Each row was made from one small tree. Brackets hold a mark, then the marks that hang from it, in the order of their numbers. Every link used is in the known rows. Write each row's tree.
Known rows
(J318 J134 (J272 J430 (J924 J952))): [-14.2  17.7   5.6 -27.9  -4.3  66.1 -64.0  -9.2   7.4  -0.4   3.5   5.3
  -1.4  -6.2  -9.6   4.5  -7.2  14.4  31.4]
(J924 (J272 J134 J318 J430) J952): [-13.4  24.8 -32.8  16.5 -16.9  31.9  16.6   1.9   8.4  -0.7 -24.8  -3.1
   5.8 -19.2 -13.5  20.6  13.2  14.1   7.2]
(J272 J318): [ -3.7  -8.6  -4.6   1.1  -8.4  -6.3 -11.6  -0.6   2.3  -1.8  -8.6  -1.0
   0.4  -5.7  -6.7   2.3  -1.1  16.3 -12.4]
(J318 (J272 J134)): [ -9.9   4.1   6.0   1.3   2.2  23.9 -14.4   1.8  -1.1  -2.8  -3.8   4.1
   0.0   0.2 -13.4  -1.8   2.3  -2.2   6.8]
(J952 (J924 J430)): [ -7.5   7.4  -5.8   6.6   3.8  15.3  53.2 -24.1   7.2   2.2   1.6   4.4
   0.6  17.8  -0.2   7.7   8.8   4.5  -7.9]
(J403 (J430 (J272 J134 J318))): [ -1.6   4.8  -9.2   7.5 -14.9   7.4  25.4  32.4  13.3   1.4  -8.2  -7.7
   6.2 -18.2 -17.3  -9.8   9.5  23.8   1.1]
(J952 J924): [-11.4   3.3  -0.8   3.3   7.5   4.2  32.8 -14.9   2.4  -0.4  -1.9   5.9
   1.6  10.4  -5.5  11.0   7.4   7.4 -16.6]
(J924 (J272 J134) J430 J952): [ -8.5  24.2 -30.3  18.8  -9.9  39.2  57.5 -14.0   4.9   3.8 -21.4  -3.6
   2.6  -6.2  -1.0  12.4  22.3   4.7  11.1]
(J134 (J318 (J272 J924))): [ -1.0   9.3  13.6   8.3  -6.3  20.3 -38.0 -13.8   5.3  -4.9   6.8   7.1
   3.5  -0.3  -3.4  -0.7  32.5   9.9 -15.9]
(J430 (J272 J134 J318) J924): [-19.9   6.8 -17.4   3.9 -16.2  13.7   7.6  23.9  15.1   2.2 -24.2  -5.5
   3.6 -24.9 -20.8  -6.6  -0.8   5.0 -26.2]
(J272 J318 J924): [ -7.9   3.8   3.8   5.6 -18.0   8.7 -29.8 -10.9   6.5  -0.9  -8.5   4.1
   0.7  -7.7 -10.5   4.3  -9.2  32.5 -10.7]
(J318 J134 J272): [-11.7  -7.9  10.3 -35.7  10.8  34.6 -50.0   2.1  -3.6  -1.7   3.6   2.4
  -4.4   4.7  -6.5  -5.6 -11.4  10.2  12.8]
(J403 (J430 (J924 (J272 J134) J952))): [ -3.5  17.9 -22.1   5.9  -4.9  17.4  28.7  15.9  15.7   8.9 -20.8  -5.6
  -1.9 -28.2  -0.1  -1.6  12.0  17.5  -3.9]
(J318 J134 (J272 J924)): [-14.4   2.5  16.6 -32.1   3.4  46.9 -64.7  -6.2  -0.4  -0.8   4.8   5.9
  -3.9   2.3 -10.1  -4.2 -17.3  23.3  13.7]
(J430 J272): [ -4.6   6.0  -2.7  -2.4  -5.8  24.4  20.4  15.9   0.6  -0.9  -0.7  -1.8
   6.9  -8.4 -10.1  -4.2   6.1  -6.4  -8.3]
(J134 J318): [  3.8   1.8   0.5  13.1  -5.4 -16.1 -12.7  -3.8   5.1  -3.7   6.0  -0.5
   4.1   0.5   2.2   0.4  36.4   5.6 -14.5]
(J430 (J272 J134) (J924 J952)): [-21.1  18.1 -21.9   4.8 -12.0  28.7  26.4  16.6  12.6   3.7 -28.8  -5.0
   4.7 -32.4 -14.8  -0.3  22.1  -7.9 -14.5]
(J134 (J318 (J272 (J924 J430)))): [  1.3  11.6  10.4   9.9  -8.6  26.6 -26.2 -20.2   7.9  -3.6   9.1   5.6
   2.5   4.5  -1.2  -2.4  33.3   7.5  -9.9]

Which tree is each row?
[-16.1  12.5 -19.8  15.2  -3.5  22.1  63.8 -18.1   8.6   1.2 -13.0   3.2
   2.8  13.8 -11.2  14.7   4.4  22.2 -16.1] => (J952 (J924 (J272 J134 J318) J430))
[-10.3   8.9  -0.4   2.3 -20.2  30.9  -4.0   6.6   5.6  -1.6  -8.6   0.8
   7.1 -15.1 -18.9  -0.6  -0.6  19.5 -17.6] => (J430 (J272 J318 J924))
[  3.7  15.5   2.4   1.6 -12.3  27.9  16.7  20.9  11.9   4.2   3.2  -2.4
   5.4 -15.9  -8.8 -10.7   4.1  21.0   3.8] => (J403 (J430 (J272 J924)))
[  0.1   7.1 -20.0   6.1  -9.7  29.5  35.3 -11.0   4.6   2.8  -7.6  -1.7
  -0.2   4.1   2.0   4.2  -6.3  13.1  -8.8] => (J924 (J272 J318) J430)
[-13.8  18.2 -17.1  15.5   2.2  26.2  71.5 -18.3   7.2   2.5  -7.9   3.9
   3.2  16.9  -7.4  13.3   4.8  12.2  -7.8] => (J952 (J924 (J272 J134) J430))
[-10.9  36.6 -10.4  22.3 -23.6  27.3 -13.2  -4.5  17.4  -0.2  -7.5   1.1
   5.7 -13.0 -15.8  12.8   8.9  13.2  33.8] => (J272 J134 J430 (J924 J952))
[-10.0  10.9 -21.4   4.6 -16.3  17.1  25.8  28.5  20.3   6.2 -23.9  -9.0
   2.5 -37.6 -13.9  -7.1  21.1  18.9 -10.9] => (J403 (J430 (J272 J134 J318) (J924 J952)))
[-19.1  -2.5 -13.0 -24.0  -9.1  23.3 -15.2  21.6  11.9   3.7 -15.8  -5.8
   0.6 -22.3 -13.1  -8.6 -10.2  11.6 -25.8] => (J430 (J272 (J318 J134)) J924)
[ -3.0  18.3  -1.8   8.6 -24.5  22.5 -37.7  -6.2  16.6  -0.8   2.0   2.6
   3.0  -7.4 -11.1   7.1 -16.5  22.6   9.1] => (J272 J318 J430 J924)
[-11.3  20.8  -0.2  19.4 -20.9  16.3   2.8  11.2  10.9  -3.6  -3.9  -0.2
  12.0  -9.4 -21.9  -1.8  24.9  15.2  -8.0] => (J430 (J272 (J134 J318) J924))
[-12.1  22.9  -5.0  29.9 -21.2   0.4 -14.0 -12.6  11.1  -3.5 -15.1   2.0
   7.0 -13.2 -13.4  10.9  46.1  28.1   2.2] => (J272 (J134 J318) (J924 J952))
[ -1.3  14.1   5.1  11.7 -10.3  32.7 -21.2 -24.6   7.5  -2.9   3.0   5.6
   3.0  -3.2   0.2   2.6  46.4   7.4  -9.0] => (J134 (J318 (J272 (J924 J430 J952))))
[-10.0   8.6 -29.9  -8.6  -9.3  43.2  23.0 -16.0   3.0   3.7 -20.3  -4.9
  -1.1  -8.0   1.5  12.0  13.1  23.6   2.5] => (J924 (J272 (J318 J134)) J430 J952)
[ -5.9   8.7  -5.9 -10.4 -17.1  31.0  -1.6  18.9  13.0   3.5  -8.4  -5.2
   4.3 -25.5 -13.3  -4.7   9.6  39.4   3.9] => (J403 (J430 (J272 (J318 J134) (J924 J952))))
[-14.1  12.8  -7.2   3.8 -22.4  38.9   2.8   0.6   5.0  -1.2 -16.8   0.4
   7.8 -24.3 -18.5   6.0  14.9  18.9 -15.3] => (J430 (J272 J318 (J924 J952)))
